Each row was made from one path, in order. Every step used is in the known rows, and no mark comes twice. Write each row's path.
Known rows
kalu -> rozef -> gogu -> kopu: [-28   0  25  28  -3 -16 -10  21 -16 -18  30   4  -7   3 -11 -13  -3  -5
 -18  23 -38   5  17   4 -35  12 -23 -14  10   6   8]
sazas -> gogu -> vobo: [ 11   9  -9 -16  10 -35 -10  -3  -6   6  16 -17  -4  20 -28  13  -4   1
   4  -9 -55 -21   9 -19 -10 -10  -2   5   2  15 -14]
mefur -> vobo -> gogu -> kopu: [-30  10   2  15  -1 -20 -10  62  -9 -14  43 -17  38  10 -31   2  48   3
  -4 -27  -6   6 -14 -10 -29  30 -39  -8   0 -34   0]
gogu -> vobo: [ 15  -4   1 -10   8 -14  -1  -4  -4   7  13 -10  -2  13 -27  -4   2   4
  23  -1 -22  -8   7  -9  -7   2   4   2  -5  14   0]
tula -> rozef: [  7  -1  -3  -6  16 -11   2   0 -12 -27   0   8  -8 -28   7  -8   9  -7
  -4  -4 -12   5  17  -4 -15   2  15  14  -2  -8   9]
dutu -> sesu: [  2  12  -5 -10   5  18  -6  11 -15   6  -4   1  15 -22 -28   2  -4  12
  -1   3   1   4  20  13  12 -10   6   3   7   5   7]
vobo -> gogu: [-16   8   7   2  -9   0  -2  14   8  -4  13 -16  14  -6 -18  14   7 -18
  -6 -11 -11  11   0  -1 -22  14  -5   2 -17 -21  -2]
sesu -> dutu: [ 24  -3  -8  -1 -19   6   6 -28   2   4 -12   8  -6  -4  -5  -1 -20  12
  -5  -6  -6  22   3  10   6   0  -8  -8 -17  16  -2]
tuki -> dutu -> sesu -> rozef -> kalu: [ -2 -15   1 -21   8  19 -11   6  15  37   5 -25  28 -31 -29 -10 -17  22
   1  21  10  -9  15  49  34 -33  31  -4   9   7   4]
gogu -> vobo -> mefur -> rozef: [ -1  -4   1 -35  33 -39  20   5 -50   6   4 -17 -18  22 -27   8   7   4
  19  11 -44 -20  -1  -9   0   1  16 -32 -32  -3  15]
kalu -> rozef: [-14 -15  22  11  -9  -9  -4 -12  -4 -15   5   1   7   8  -5  -2 -17   5
   3   5 -12 -22  29  15  -9 -16   0  14  -1  -5  -4]
mefur -> rozef: [  0   2   2 -15  14   4   3   6 -27  -8  -6 -33   4   1  -9  -1  -1  -5
  -2   8  -7 -11   0  -7  -2 -14  14 -27 -12 -14   2]
kopu -> gogu -> rozef: [ 17 -13  44  18  -1  24   4 -20 -20   4  17   5 -17  -8  13  -9  11 -13
  -8 -20   8  13 -11  -6  24   1  -2  -6   7  26   4]
kopu -> gogu -> vobo -> mefur -> rozef: [ 15 -19  16 -42  18 -19  15 -14 -59   9  11 -12 -14  25 -29  -3   7  10
  17   9 -20 -22  -5  -3   3   6  18 -35  -9  18  28]
sesu -> rozef -> gogu: [-14  10   3  -6  -2  12  -4  13  13   1 -11 -27 -16   3 -15  16   3  10
  -7  45   5  32 -17  17   3  -5   7 -20  22  14   7]
sazas -> gogu -> kopu: [ -8  22  -8   5  10 -32  -8  30 -15   1  23 -10  -5   1  -1  -1   3  -7
 -26 -17 -48 -17  -4 -15 -19   1 -21 -14  15 -12  -4]
kalu -> rozef -> sesu -> dutu: [ 35 -25  19  29 -18  -9  18 -39   5 -10 -21   3  15   1 -32   9 -38  12
  19 -26 -28  -7  17  27   4 -20 -31  -2  -3  10   2]
gogu -> vobo -> mefur -> rozef -> kalu -> nevu: [-23  19 -13 -31  32 -36  34  11 -45  18  35   6  11  28 -14  -9  -7 -18
   8  35 -42 -42  12  -4   0   7  34 -56  -7   6  -2]
gogu -> sazas: [  2  17   9  -3   3 -10  -2  -5 -16  -3 -14  21   4  -2  -2  12   3  26
  -6  -9  11 -23 -14 -14   5   3  -8  10   6  -3  -8]
nevu -> kalu -> rozef -> sesu -> dutu: [ 15 -27  -7  33 -27 -11  -3 -27  -3  -2 -11  -3  39   7 -36 -10 -24   2
  18 -13 -12 -19  27  30 -24 -22 -42  -8  -3   9  -5]
nevu -> kalu -> rozef: [-33 -20  -4  17 -14 -10 -24   1  -9  -9  10  -5  27  13 -11 -19   1  -9
   4  18   5 -32  39  20 -37 -17 -15   7   1  -4 -10]
dutu -> sesu -> rozef -> kalu: [-17   9 -12 -19  -4  22  -4  13  -6  24   9 -20  29 -27 -40 -17 -11  24
  -1  14   2  -4  18  43  16 -30  16 -18  32   0   6]
sazas -> gogu: [ -2  11 -12  -6   5 -20  -4  -3  -3   1   4  -7   1   4  -3  18  -5  -4
 -19  -6 -36 -15   2  -9  -5  -7  -8   0  10  -1 -11]
nevu -> kalu: [-19  -7 -22   6  -4  -5 -23  12  -8   5   5 -12  17   7  -4 -18  14 -10
   1  15  16 -10  10   7 -25  -3 -14  -5   4  -1  -9]
tula -> rozef -> gogu: [ -3   4  -6  -2  13  -7   1   6 -21 -24   3   8 -19 -31   8   3  13 -15
 -23  29 -19  35   6  -7 -25  16   6  10   2  11  12]
kopu -> gogu -> vobo: [ 29 -21  20 -17  -5   2  -3 -22 -14   6  20  -5   3  18 -22 -16  -3  10
  16  -5   4 -10  -2  -3   0  11   2   0  12  37  13]
dutu -> sesu -> rozef: [  1  14  -2 -17   6  21 -10  15   4   1 -18 -25  11 -18 -42  11 -10  31
  12  17  19   4  12  33  26 -28  17 -10  26   3  14]
sesu -> rozef -> gogu -> vobo: [  2  10   3 -14   5  -5  -8   9   8   1   3 -36 -15  16 -42  11   3  14
  18  44 -15  21 -16   7  -4  -3  10 -17  16  31   4]
mefur -> rozef -> sesu -> dutu: [ 49  -3  -3   2  -1   0  25 -21 -16   1 -30 -30  11  -3 -32   6 -26   6
  12 -23 -27   4  -8   2  10 -15 -14 -43 -13   4   4]
kalu -> rozef -> sesu: [  5 -20  24  25  -4 -14  16 -16   1 -11  -8  -6  23   3 -25  12 -20   1
  25 -21 -21 -27  16  16  -6 -20 -23   9  14  -3   5]
dutu -> sesu -> rozef -> kalu -> nevu: [-20  36 -13 -15   3  29   6  20   4  11  11   0  38 -11 -26  -6 -25  10
   1  32  18 -15  24  38  28 -25  31 -34  45   7  -2]

Which path is each row?
[-22  18   6   4  -6 -13 -12  26 -18 -18  11   5  47  11 -32  31  44  29
  -6 -27  20 -15 -25 -20 -11  19 -29  21   2 -30 -13] : mefur -> vobo -> gogu -> sazas
[-14 -28   4  31  -7 -17  -7   1 -10  -4  -1 -16  43   8 -28  -8  -7 -12
  28  -7  -6 -41  21  19 -28 -24 -36   1  13  -6  -3] : nevu -> kalu -> rozef -> sesu
[-13  19 -14   0  18  -7  17   7 -13 -11  32  31  18 -20  22 -21  -4 -26
 -15  14 -14 -13  26   1 -12   7  30 -10  16  -3  -8] : tula -> rozef -> kalu -> nevu
[-48  -5   4  30 -10 -17 -27  35 -29 -11  34  -4  11   9 -17 -34  11 -12
 -19  38 -21  -8  23  11 -60   7 -34 -19  13   6  -2] : nevu -> kalu -> rozef -> gogu -> kopu
[ 36 -20  46  32   2  19  19 -22 -17   7   5  -4   0 -15  -8   4   5 -16
  12 -47  -4   7 -25  -7  30  -6 -24 -12  18  24  11] : kopu -> gogu -> rozef -> sesu
[ -3   7  -6 -17  16  25   3  12  26  24   8  -4  39 -15 -19  -1 -30  11
  -5  41  22 -18  20  37  47 -32  51 -20  23  18  -8] : tuki -> dutu -> sesu -> rozef -> kalu -> nevu
[ 47  -1  24  40  -5   6  28 -30   0  11  -9   0 -13 -24 -13  12 -11 -12
   5 -47 -36  27 -13  -5  30 -10 -30 -18 -14  14  -4] : gogu -> rozef -> sesu -> dutu
[ -3  -6  -1 -23  17 -40  15  -2 -24  13   9  16 -21  16 -19  11  10  10
  23   4 -33 -15   0  -3   2  12   3  -5 -18  10  14] : gogu -> vobo -> mefur
[ -6 -12  33  21  -8  23   3 -24 -25  25  45   8   0 -17  16 -36   2 -21
 -22 -20  -9   4  -4   2  17  -2  -6 -17  14  20  -2] : kopu -> gogu -> rozef -> kalu
[-25  -4  19  17  -9  -1  -5  -6  -8 -16   8   4  -3   2  -9   5 -11  -3
 -13  39 -22   9  18   9 -19  -2  -7   2   3  14   2] : kalu -> rozef -> gogu
[  3   5   4  -6   5 -10  -4   1  -9   6  16  -5 -11  12 -27   0   5  -6
   2  30 -29  21   1 -13 -18  16  -5  -4  -3  34   1] : rozef -> gogu -> vobo
[ 21  -5  33  40  14   0  21  -5  -2   9  -4 -10  -7 -20  -6  12   9 -22
  13 -45 -29   6 -14 -14  27 -13 -21 -10   2   4  -2] : gogu -> rozef -> sesu
[-14  30   3  -3   9  12 -16  52 -12  -4   6 -26  -4 -23 -42  -3   2  25
 -10  32 -11  32  -1  24   4  -5   0 -34  39   9  24] : dutu -> sesu -> rozef -> gogu -> kopu
[ 16  12  20  33  20 -21  17  -4  -6   8  -1 -14  -6 -15 -11  30   5 -27
  -5 -49 -63  -6 -15 -21  19 -22 -30  -8  10   0 -18] : sazas -> gogu -> rozef -> sesu
[ 47   8  16  32   1 -12  22 -32  -2  11  -8  -6 -13 -18 -13  30 -17 -16
 -13 -54 -69  14 -13 -12  23 -21 -37 -18  -5  13 -15] : sazas -> gogu -> rozef -> sesu -> dutu
[ 21  -9  12 -28  20   7 -20   7  16  20  -7 -35  -5  -7 -56  16 -11  21
  15  54  -4  21   7  22  29 -19  33  -3  -1  47  12] : tuki -> dutu -> sesu -> rozef -> gogu -> vobo
[-21  11  27  17  -4 -12  -8 -11 -23 -19  -6  26   1   6 -12  18  -8  22
 -21  28 -13 -17   9  -6 -17   1 -17  18  12  10  -5] : kalu -> rozef -> gogu -> sazas
[-27  25   5 -23  24 -29  16  10 -64  -4 -23  15 -20   4  -7  31  15  15
 -25  34 -23  -4 -31 -19   0  14   1 -28  -7  -1  11] : vobo -> mefur -> rozef -> gogu -> sazas
[ 33  -7  -5 -10   8 -23  44 -20 -36   6 -32  -6  -5  -2 -21  22 -14  10
  15 -19 -41   5 -20  12  15  -9 -15 -51 -20  -5  23] : vobo -> mefur -> rozef -> sesu -> dutu
[-22  25  14  29  12  14  20   0  -4  16  42  24   7  -6  24 -20  -4 -36
 -18   4 -21  -6  11 -11  19  -5  12 -29   7  11 -26] : gogu -> rozef -> kalu -> nevu
[-46 -18  -5   0   3 -44 -13   4 -39   1  26  11  -7  26 -32  -1  11  -7
  11  58 -37 -15  28  12 -44   9 -15  -3 -13  22   8] : nevu -> kalu -> rozef -> gogu -> vobo -> mefur
[-39  22 -14 -19  23 -15  37  14 -42  11  23  17  15  14  11  -4  -7 -19
 -12  35 -24 -30   3   5   8   1  26 -57  -1 -10  -2] : vobo -> mefur -> rozef -> kalu -> nevu
[ 28  -1  23  45 -12   2  21   2   4  -3  13 -15  27 -12 -40  33  27 -11
   8 -59 -26  33 -22  -5  14   7 -52 -11 -20 -10  -7] : mefur -> vobo -> gogu -> rozef -> sesu -> dutu
[ 18  -8   6 -18  34 -43  36   2 -43   9 -11 -27  -1  15 -42  25   5   3
  39 -18 -55 -29 -11  -8   4  -4  -5 -38 -15  -1  19] : gogu -> vobo -> mefur -> rozef -> sesu
[-20   6  25  29   1   2  -3  29  -6 -14  38 -14  19  -2 -19  23  50 -19
  -6 -27  -9  22 -11 -19   2  10 -22   1 -19 -24 -16] : mefur -> vobo -> gogu -> rozef
[ 28   5  30  40  -8   6  24 -19   9   2  -1 -19   1 -31 -31  27   1 -32
   1 -58 -46  32 -11  -5   8   4 -36 -19 -31  -1  -9] : vobo -> gogu -> rozef -> sesu -> dutu
[-42  35  19  31   1  16  18  15   0   7  56   6  19 -15   9  -5   7 -61
 -24  -6 -30   1  13 -12   0  11   4 -26  -9  -8 -29] : vobo -> gogu -> rozef -> kalu -> nevu
[-25  16  14  14   0 -13  -4  42  -1  -7  33 -19   7 -13 -20  -4  16 -16
 -12 -22 -25   7  -5  -8 -34  25 -19 -13 -10 -25   3] : vobo -> gogu -> kopu
[ 17 -14   8 -21  17  19 -11   8  27  13 -25 -28  10 -20 -33  17 -15  27
  10  24  24   1   3  37  43 -35  39   4   1  13   7] : tuki -> dutu -> sesu -> rozef
[-29   6  -4 -19  18 -19  19  19 -49  -1  -5  -8 -26   2   1  18  12 -10
 -18  44 -36  20 -17  -2  -5  11   6 -43 -14   2  18] : vobo -> mefur -> rozef -> gogu
[ 45  -8   0 -21  13 -38  40 -27 -37  15 -21 -19  -8   8 -49  21 -11  13
  36 -24 -63  -5 -11   4  10  -4 -14 -48 -29  11  18] : gogu -> vobo -> mefur -> rozef -> sesu -> dutu
[-16  18   8  -1  17  -8  -3  39 -40  -7  15 -32 -12  -2 -12 -18  13 -13
 -25  23 -37  17 -12 -16 -28  15  -7 -51   5  -2  12] : mefur -> rozef -> gogu -> kopu
[  4   9   4 -18  18  -9  -4   8 -36  -1   8 -40 -10  13 -36   3   3  -7
   1  37 -41  11  -2 -18 -17   4  13 -33 -10  23   5] : mefur -> rozef -> gogu -> vobo
[ -8  23  11   4   1  -3  -3   1 -22  -4 -14  22  -5  -6  -5  16   8  18
 -27  21   0   9 -22 -21  -5  18 -12   7  17  16  -3] : rozef -> gogu -> sazas
[  4  -6   4 -12  23 -31  37   8 -41   5 -21 -15   1   1 -17  25   5  -1
  21 -14 -35 -19 -20   2  12 -11  -9 -39  -8 -15  22] : vobo -> mefur -> rozef -> sesu
[-11 -10  21   7  -3 -17 -12 -13 -11 -13  18  -8  -6  21 -33   1 -12   0
   6  36 -44  -5  27  -4 -29  -2  -5   5  -3  30  -1] : kalu -> rozef -> gogu -> vobo
[-41   0   3  21 -11 -15 -30  -2 -32 -17   0  16  19  10 -18  -2   9  12
 -19  36   9 -24  15  -1 -41  -1 -30  11  14   9 -13] : nevu -> kalu -> rozef -> gogu -> sazas
[ -1  11 -12 -29  19 -57  10  -5 -25  15  13   8 -20  22 -21  24   2   5
   0  -1 -71 -26   5 -12  -5   1  -5  -3  -8   7   2] : sazas -> gogu -> vobo -> mefur
[-26 -12  18  -4   5 -37   7  -9 -27  -3  19  24 -20  26 -23  16  -6   3
   7  44 -56  -3  22   5 -20   6  -5  -1 -13  25  13] : kalu -> rozef -> gogu -> vobo -> mefur
